Each row was made from one small tree. Brackets hold a mark, then the marks that hang from it, in the order of their numbers. Every link used is in the known rows. Write each row's tree.
Known rows
[q_622 [q_125 q_284 q_962] [q_673 q_431 q_758]]: [ 0.55 -0.57 -5.00  2.86  5.94 -3.47 -2.60 -5.91  1.96 -7.46 -7.00  2.20
 -2.21 -3.86 -3.14 -4.17  2.19  1.64  2.44]
[q_673 q_758]: [-1.18  1.36 -4.87 -0.72  1.42 -5.26 -2.41 -3.89  2.23 -4.06 -0.34 -1.68
 -3.62 -0.45 -2.13 -0.56  2.43  0.23  1.25]
[q_399 [q_799 [q_622 q_125]]]: [-1.91  0.53 -4.00 -0.56  0.78 -3.71 -2.52 -0.74  1.97 -8.77 -6.10 -0.64
 -2.15  4.37 -2.55 -0.87  1.53  1.48  3.42]
[q_399 [q_799 [q_622 [q_673 q_431]]]]: [-0.74  0.06 -2.51  0.26  2.79 -4.17 -2.89 -1.63  1.96 -8.19 -5.91 -0.68
 -1.11  3.68 -3.85  0.66  1.66  1.15  4.14]
[q_622 q_125 [q_673 q_758] q_799]: [-1.43 -0.93 -6.09  2.71  3.15 -4.47 -2.75 -4.96  2.66 -8.04 -5.39  3.62
 -0.96  0.67 -3.19 -2.97  3.47  1.33 -0.46]
[q_399 [q_799 [q_622 [q_125 q_284] q_673]]]: [ 0.25  0.00 -2.99  0.38  2.67 -3.69 -3.37 -1.88  1.90 -7.93 -7.15 -0.09
 -0.72  2.68 -3.76 -1.87  0.38  2.14  3.89]
[q_799 q_399]: [-2.26  0.42 -3.71 -0.78  1.10 -4.71 -2.76 -1.37  2.96 -4.05 -1.88 -1.27
 -3.28  3.77 -0.38 -0.55 -0.77  2.61  3.50]
[q_284 [q_125 q_962]]: [ 2.00 -0.48 -4.43 -1.24  0.77 -4.53 -2.61 -2.17  1.02 -4.82 -3.38 -1.16
 -4.31 -0.62 -1.31  1.65  1.18  1.77  0.83]
[q_799 [q_622 q_125]]: [-2.54  1.34 -6.58  1.05  1.77 -4.39 -1.74 -2.04  2.12 -8.71 -4.51 -0.87
 -3.22  6.20 -1.15  1.30  0.43  2.02  4.03]
[q_622 [q_125 q_962] q_673]: [ 0.44 -1.59 -6.00  1.08  3.89 -3.95 -2.35 -3.33  1.54 -7.43 -5.60  2.57
 -2.02 -1.19 -1.56 -1.65  0.96  3.39  1.13]
[q_125 q_962]: [ 1.23 -0.68 -3.96 -1.75  3.66 -4.00 -1.71 -2.04  1.47 -4.88 -2.03 -0.06
 -3.82 -1.76 -1.11 -0.34  0.89  2.01  3.18]
[q_962 q_125]: [ 0.60  1.61 -4.83 -0.83  0.58 -4.49  0.00 -0.99  1.65 -6.07 -1.82 -2.12
 -4.02  2.07 -1.84  0.77  0.39  1.30  1.13]
[q_399 [q_799 q_622]]: [-0.58  0.58 -2.60 -1.42  1.36 -4.07 -2.73 -0.66  1.87 -7.05 -4.37 -1.75
 -2.02  3.74 -3.01  0.29  1.08  1.19  4.32]
[q_673 q_431]: [-3.03  1.43 -4.36  1.12  2.70 -4.82 -1.28 -2.90  2.57 -7.69 -2.80 -0.24
 -3.44  1.81 -2.18  1.84  1.51 -0.11  2.09]
[q_622 [q_125 q_962] [q_799 q_399]]: [-2.12 -1.99 -5.11  0.78  2.95 -2.89 -1.96 -1.67  2.78 -7.75 -6.41  3.47
 -2.92  2.89 -0.53 -4.54  2.06  2.86  3.18]
[q_399 [q_799 [q_622 q_673]]]: [ 0.44 -0.17 -2.46 -0.73  2.39 -4.28 -3.24 -1.32  1.87 -6.92 -5.01 -1.00
 -0.94  3.07 -3.59  0.16  1.03  1.85  4.00]

Which tree is each row?
[-0.97  1.16 -5.80  3.45  4.53 -4.32 -2.63 -4.92  2.36 -8.69 -6.47 -0.33
 -1.93  3.17 -3.15 -0.63  0.89  1.23  4.82] | [q_799 [q_622 [q_125 q_284] [q_673 q_431 q_758]]]
[-2.20 -0.99 -3.53  2.87  4.30 -4.57 -3.23 -4.63  3.43 -6.34 -4.81  2.13
 -1.21  2.59 -3.24 -2.28  3.08  0.86  2.86] | [q_622 [q_673 q_431 q_758] [q_799 q_399]]
[ 1.80 -0.28 -5.54  1.64  5.21 -3.81 -2.79 -4.41  1.64 -6.78 -6.14 -0.38
 -2.16  0.84 -2.38 -2.16  0.66  2.66  5.62] | [q_799 [q_622 [q_125 q_284 q_962] [q_673 q_758]]]
[ 0.39  0.13 -2.76 -0.65  2.21 -4.40 -3.53 -2.10  1.86 -6.37 -4.63 -1.43
 -1.26  2.28 -3.76 -0.59  2.04  1.37  3.83] | [q_399 [q_799 [q_622 [q_673 q_758]]]]
[-2.45 -0.22 -5.96  1.94  2.36 -4.36 -3.41 -1.93  2.82 -7.52 -6.24 -0.39
 -2.07  7.83 -0.51 -0.44 -0.83  4.20  5.91] | [q_799 q_399 [q_622 q_125 q_673]]
[-1.80 -1.23 -3.15  2.82  4.60 -4.44 -2.69 -3.38  3.41 -7.25 -5.45  2.65
 -0.81  3.85 -2.89 -0.87  1.43  1.63  2.94] | [q_622 [q_673 q_431] [q_799 q_399]]
[-4.36  0.43 -6.44  3.25  2.66 -4.35 -3.07 -3.37  2.95 -8.55 -6.89 -0.57
 -2.54  7.41 -1.05 -1.12  1.30  2.95  6.05] | [q_799 q_399 [q_622 q_125 [q_673 q_431 q_758]]]
[ 1.44 -0.85 -4.21  2.89  4.83 -3.86 -2.74 -4.57  2.66 -7.66 -6.57  4.09
  0.09  0.01 -3.87 -3.39  0.12  1.88  0.62] | [q_622 [q_125 q_284] q_673 q_799]
[ 0.58 -0.94 -4.61  1.60  4.68 -3.35 -3.46 -2.50  2.37 -6.34 -7.43 -0.07
 -2.02  4.51 -0.90 -2.75 -1.69  4.53  7.87] | [q_799 q_399 [q_622 [q_125 q_284 q_962] q_673]]
[ 0.36  0.70 -5.10  0.85  3.50 -5.21 -2.93 -3.76  1.90 -5.86 -2.66 -1.84
 -2.12  3.38 -2.50  1.54  0.98  1.78  4.67] | [q_799 [q_622 [q_673 q_758]]]
[-2.83 -0.96 -5.74  2.66  4.16 -3.51 -2.69 -2.14  2.52 -9.01 -7.86  0.39
 -2.71  6.57 -0.40 -0.94  0.50  4.05  7.34] | [q_799 q_399 [q_622 [q_125 q_962] [q_673 q_431]]]
[-3.76 -0.59 -5.36  1.57  1.54 -3.74 -2.36 -1.94  3.34 -8.13 -5.63  2.80
 -2.37  5.14 -1.01 -3.05  1.40  2.11  1.78] | [q_622 q_125 [q_799 q_399]]
[ 0.18 -1.84 -3.68  1.08  4.43 -2.50 -2.33 -2.52  2.93 -6.63 -7.11  3.28
 -2.34  0.95 -1.52 -6.03  0.46  2.59  4.21] | [q_622 [q_125 q_284 q_962] [q_799 q_399]]
